Each row comes from the steps of one path. Every step used is in the known rows, and no mark comes twice. Write the path behind each row, first mark first.
In the rows, 128 means zero.
Known rows:
d, y, r: [185 101 116 140 143  98 143 134 117 105 177 135 122 133 104 131  78 138
 100 135 105 136 112]
y, r: [168 124 119 150 159 108 132 136 111  86 156 128 133 144  99 138  88 142
 116 125 107 131 108]
r, k, t, l, d, y: [166 115 162 134 171 167 148 158 151 163 176 124 146 179  38  95 115 142
 144 127 140 147 149]
s, t, l, d: [143 119 166 150 161 241 139 149 128 137 153 112 144 181  46  88 121 143
 176 106 152 129 145]
s, t, l, d, y, r: [173  84 140 137 124 178 153 138 121 122 177 127 130 158  72 105  95 129
 133 134 137 124 143]
m, s: [126 157  99 149 199 150 116 148 129  99 161 123 131 147  91 108 103 167
 143 125 116 131  88]
l, d, y, r, k, t: [174 116 120 119 172 102 147 163 137 127 183 137 148 170  67 130  99 147
 130 150 112 128 140]
m, k, t, l, d: [144 124 182 149 151 208 120 141 163 136 145 106 165 184  23 135 116 148
 166 121 138 145 124]
k, t, y: [151 152 127 169 172 166  76 140 114 110 140 117 160 139  71 136  85 146
 128 113 128 180  72]
m, s, r, k: [129 145  93 162 209 155 117 167 116 102 165 122 131 174 111  97 120 170
 164 127 114 117 151]
k, t, y, r: [166 136 111 164 148 125  88 134 104  82 144 124 157 133  86 153  72 135
 107 131 120 165  76]
t, l, d: [157 132 177 143 165 200 152 140 148 134 152 110 145 179  43  91 114 145
 160 104 146 149 131]
y, r, k, t, l: [153 134 148 178 180 131 102 157 102 115 139 119 154 171  46 129 119 131
 130 127 127 137 132]
k, t, l: [146 144 171 177 172 176  81 143 105 126 136 119 151 163  20 124 119 139
 141 112 130 158 104]
k, t: [148 147 141 151 182 144  88 149 110 117 152 131 147 154  44 141 106 155
 138 121 107 150  95]
t, y, r, k: [166 129  95 174 182 108 138 151 121  96 147 114 151 147 137 124  86 138
 116 121 127 143 123]
d, y, r, t, l: [192 111 180 181 164 116 126 125  94  99 155 112 144 147  60 117  85 115
 117 122 153 140 119]
y, r, k: [165 126 106 158 193  91 151 159 118 102 157 124 137 159 119 125 103 146
 124 127 110 117 142]
k, t, l, d: [153 140 180 139 163 197 123 145 139 135 152 117 157 182  10 108 118 145
 161 115 142 153 118]
m, r: [144 156 143 170 170 170 108 152 119 109 135 115 133 163  79 129 111 161
 161 109 110 141 117]
t, l: [152 134 169 181 172 179 114 137 115 123 136 111 139 159  57 105 116 138
 138 100 136 152 117]

Write each row's path:
[185 135 152 164 188  84 129 132  93  70 155 116 149 146  85 139  77 132
 127 125 132 123 108]
y, r, t
[146 149 128 156 210 123 106 170 116 128 153 128 152 168  64 131 118 156
 144 124 108 135 125]
r, k, t
[166 115 146 170 166 124 111 155 107 129 155 126 145 162  50 125 112 127
 116 136 127 143 135]
d, y, r, k, t, l
[181 102 111 121 172 100 187 158 149 125 187 130 134 165 110 109  94 145
 125 138 118 120 156]
l, d, y, r, k
[159 131 158 140 169 152 141 156 136 123 155 118 160 188  36 114 117 137
 150 131 138 135 144]
y, r, k, t, l, d
[199 113 148 155 173  76 138 130 101  87 174 123 140 137  89 133  68 129
 114 133 132 129 111]
d, y, r, t
[171 128 107 167 148 129 118 128 114  81 145 117 146 128 118 135  69 135
 106 118 124 160  86]
t, y, r
[169 119 113 142 179  85 119 162 112 119 172 138 143 154  79 142  99 143
 113 146 103 130 128]
d, y, r, k, t
[180  99 136 141 164 123 178 154 143 132 174 121 137 172  91  98 104 133
 127 132 136 127 162]
t, l, d, y, r, k
[187 113 191 142 169 163 159 134 140 138 174 113 146 166  43  89  93 133
 147 115 161 147 132]
r, t, l, d, y
[182 128 189 151 168 148 156 131 125  97 154 105 159 176  41 107  95 127
 153 118 162 132 131]
y, r, t, l, d
[141 109 133 135 156 224 141 148 142 143 182 123 129 164  56  76 110 148
 158 130 149 126 132]
m, s, t, l, d, y
[135 120 157 190 168 226  99 147  93 128 136 113 136 162  61 102 124 136
 157 102 142 130 133]
s, t, l
[156 138 114 152 191  92 111 164 106 104 156 132 151 163  75 146 106 147
 127 139 103 127 126]
y, r, k, t
[148 153 116 174 196 148  91 158 120 121 141 115 165 150  88 128  96 148
 132 116 130 169 101]
r, k, t, y
[202 110 156 128 167  93 164 130 123  93 185 122 146 152  77 123  68 132
 129 136 142 126 123]
l, d, y, r, t
[170 114 173 129 149 182 135 142 145 153 175 126 143 168  23 103 105 142
 140 125 137 158 123]
k, t, l, d, y
[134 130  70 171 155 173  96 140  99  72 152 118 142 128 123 124  77 142
 127 134 132 131  87]
m, s, t, y, r
[161  95 160 140 144 221 150 145 136 154 177 122 131 166  56  84 109 139
 154 117 148 136 147]
s, t, l, d, y
[128 160  90 174 193 173  68 161 111 100 150 118 158 157  90 117 100 160
 149 130 128 157 105]
m, s, r, k, t, y
[174 137 168 174 192 145 103 136  85  86 155 113 144 163  73 119  94 148
 165 111 135 132 132]
s, r, t
[151 118  87 180 179 146 125 159 102  99 148 116 148 148 139 121  92 136
 129 123 131 125 136]
s, t, y, r, k
[157 121 113 174 136 135  86 129 129  83 138 113 166 133  98 180  70 139
 113 137 117 158  81]
m, k, t, y, r
[156 115  97 176 144 170 104 137  93  84 146 118 145 130 120 133  75 134
 123 122 130 141 102]
s, t, y, r
